Each row comes from the steps of one path. Every step used is in the known rows, and no mark comes twice. Write the path behind each row, first mark first.
Known rows:
sopab, dezi, zupanot, gemag, pavosud: [-6.511  2.043  3.161 -3.304 -4.151 -3.405 -6.989 -0.527 -3.939 -0.028
  1.921 -3.397 -0.486  3.280 -3.072  0.141]
pavosud, zupanot, mikoma: [-7.934  1.120 -0.950 -2.684 -0.884 -1.690 -5.624  2.686 -5.623  1.556
 -1.242 -2.119 -4.820  2.893  0.559 -0.786]
dezi, zupanot: [-3.713 -0.380  0.937 -2.966 -0.280 -2.079 -5.535  2.859 -6.396  3.937
 -0.687 -0.873 -4.930  3.574 -1.908 -0.122]
zupanot, gemag: [-4.391 -0.819  2.679 -0.826 -0.712 -1.815 -6.376  1.900 -7.790 -0.404
 -0.727 -2.244 -0.201  5.794  3.130 -1.664]
pavosud, zupanot, gemag, mikoma, dezi, sopab: [-6.819  1.171 -1.337 -4.588  0.431 -8.552 -7.581  5.832 -5.481  0.898
 -1.385 -2.867 -3.848  3.889 -0.667  0.661]
pavosud, zupanot, dezi: [-4.503  0.868  2.213 -3.107 -0.255 -3.434 -6.600  2.345 -3.609  2.087
  0.484 -3.340 -3.223  2.097 -0.305  0.008]
gemag, pavosud, zupanot, dezi: [-3.524  5.453  3.110 -4.848 -1.710 -4.494 -8.108  4.593 -4.194  4.225
  1.203 -3.249 -3.031  3.784 -2.155  1.020]
pavosud, zupanot, mikoma, dezi, sopab: [-9.177 -0.366 -1.308 -2.803 -1.316 -3.936 -4.073  2.975 -4.440  4.138
 -2.083 -0.950 -7.321  2.474  0.521 -1.049]
mikoma, dezi, sopab: [-4.251 -1.984  2.442 -1.709 -2.439 -3.840 -2.423  2.648 -6.274  6.095
 -3.868  1.638 -6.970  4.463 -0.035 -2.619]
pavosud, zupanot, dezi, sopab: [-6.679  1.036  2.368 -3.488  1.234 -6.313 -6.091  4.408 -4.181  4.179
  1.122 -2.548 -5.911  0.660 -0.194 -0.311]
gemag, zupanot, mikoma: [-3.531  2.123 -2.075 -4.203  0.733 -0.438 -6.555  3.741 -7.274  3.961
 -3.218 -1.136 -1.197  4.210 -1.997 -1.912]
zupanot, mikoma, dezi: [-6.500 -3.521 -0.004 -1.045 -4.577  1.389 -2.086 -0.039 -4.502  2.414
 -4.344  0.307 -5.063  4.338  2.325 -2.750]
pavosud, zupanot: [-4.037  2.537  0.967 -2.928 -0.192 -2.979 -6.681  3.135 -6.852  2.136
 -1.127 -1.880 -3.545  4.235 -1.422 -0.299]
sopab, dezi, zupanot: [-5.454  0.276  3.030 -2.691 -4.151 -1.654 -5.040 -1.597 -4.295  0.413
  0.117 -1.771 -2.419  2.249 -4.025 -0.893]
pavosud, zupanot, gemag, mikoma: [-5.476  2.279 -1.044 -4.410  0.543 -6.274 -8.846  5.264 -6.259 -1.504
 -0.740 -3.893 -1.440  4.439 -0.640  0.959]
pavosud, zupanot, gemag, mikoma, dezi: [-5.037  0.952 -1.434 -4.313 -0.794 -6.271 -7.947  4.214 -4.937 -0.691
 -1.879 -3.437 -1.699  5.040 -0.737  0.924]
mikoma, zupanot: [-2.593 -2.039  3.212 -1.533  0.040 -0.907 -3.649 -0.271 -6.444  2.226
 -0.665  0.717 -5.938  8.246 -2.547 -1.014]

Write each row's path:
[-8.564 -0.829  1.463 -2.560 -4.690 -0.581 -4.205 -1.916 -3.278 -0.069
  0.025 -1.902 -3.434  1.216 -2.490 -1.282]
sopab, dezi, zupanot, mikoma
[-2.296  2.041  1.189 -4.982  2.849 -5.104 -6.995  5.400 -5.892  6.592
 -0.833 -1.607 -2.314  1.997 -2.737 -1.464]
gemag, zupanot, dezi, sopab
[-7.591  4.566  0.339 -4.671 -2.360 -5.343 -6.053  5.418 -4.937  6.228
 -0.770 -1.256 -6.682  3.851 -1.501  0.083]
gemag, pavosud, zupanot, mikoma, dezi, sopab
[-4.292 -2.907  2.955 -0.994  0.786 -2.065 -4.882 -0.472 -6.199  0.285
  0.790 -0.875 -3.640  8.824 -0.033 -0.657]
mikoma, zupanot, gemag
[-8.721 -3.327  0.198 -1.371 -3.074 -1.490 -1.626  1.891 -5.035  4.537
 -3.675  1.003 -7.785  2.878  2.462 -3.111]
zupanot, mikoma, dezi, sopab
[-6.579  0.068  1.372 -3.920 -3.560 -4.258 -6.815  0.094 -3.777 -2.497
  0.454 -3.357 -0.747  2.445 -3.441  0.120]
sopab, dezi, zupanot, gemag, mikoma
[-3.912 -3.495  0.445 -2.035 -2.538 -2.571 -4.611  0.663 -4.035  3.449
 -2.078 -1.123 -3.329  5.573  0.242 -0.300]
mikoma, dezi, zupanot, gemag
[-5.753  1.653  0.735 -2.383  0.554 -4.125 -7.855  3.020 -6.674  0.147
  0.309 -3.483 -1.275  4.785  1.034  0.054]
pavosud, zupanot, gemag
[-3.126  6.843  2.086 -4.664 -1.696 -4.138 -8.187  5.193 -6.788  4.257
 -0.074 -2.091 -3.224  5.512 -3.086  0.780]
gemag, pavosud, zupanot
[-3.951  3.026  3.240 -2.441 -1.681 -3.134 -7.841  3.702 -7.527  1.316
  0.333 -2.676 -0.050  6.678  1.572 -0.518]
zupanot, gemag, pavosud
[-5.327 -1.541  0.126 -3.499 -1.179 -6.701 -6.015  5.113 -6.127  0.096
 -2.873 -1.543 -2.856  4.912  0.957 -0.843]
zupanot, gemag, mikoma, dezi, sopab
[-3.580 -1.667  0.047 -3.229 -2.439 -4.419 -6.432  3.514 -5.641 -1.582
 -3.384 -2.135 -0.740  6.095  0.855 -0.553]
zupanot, gemag, mikoma, dezi
[-3.678 -1.061  0.817 -3.043 -3.193 -3.394 -5.574  1.779 -3.880  4.524
 -1.419 -1.407 -3.262  6.115 -0.677  0.382]
mikoma, dezi, zupanot, gemag, pavosud
[-5.566 -1.587  4.777 -2.191  0.148 -4.494 -4.124  3.662 -4.728  4.612
  0.365 -1.113 -5.975  0.588  1.562 -2.108]
zupanot, dezi, sopab
[-3.035 -3.778  4.390 -1.782 -0.013 -1.347 -3.520 -1.090 -3.132  2.177
  0.978 -0.705 -5.672  6.086 -1.370 -0.707]
mikoma, zupanot, dezi
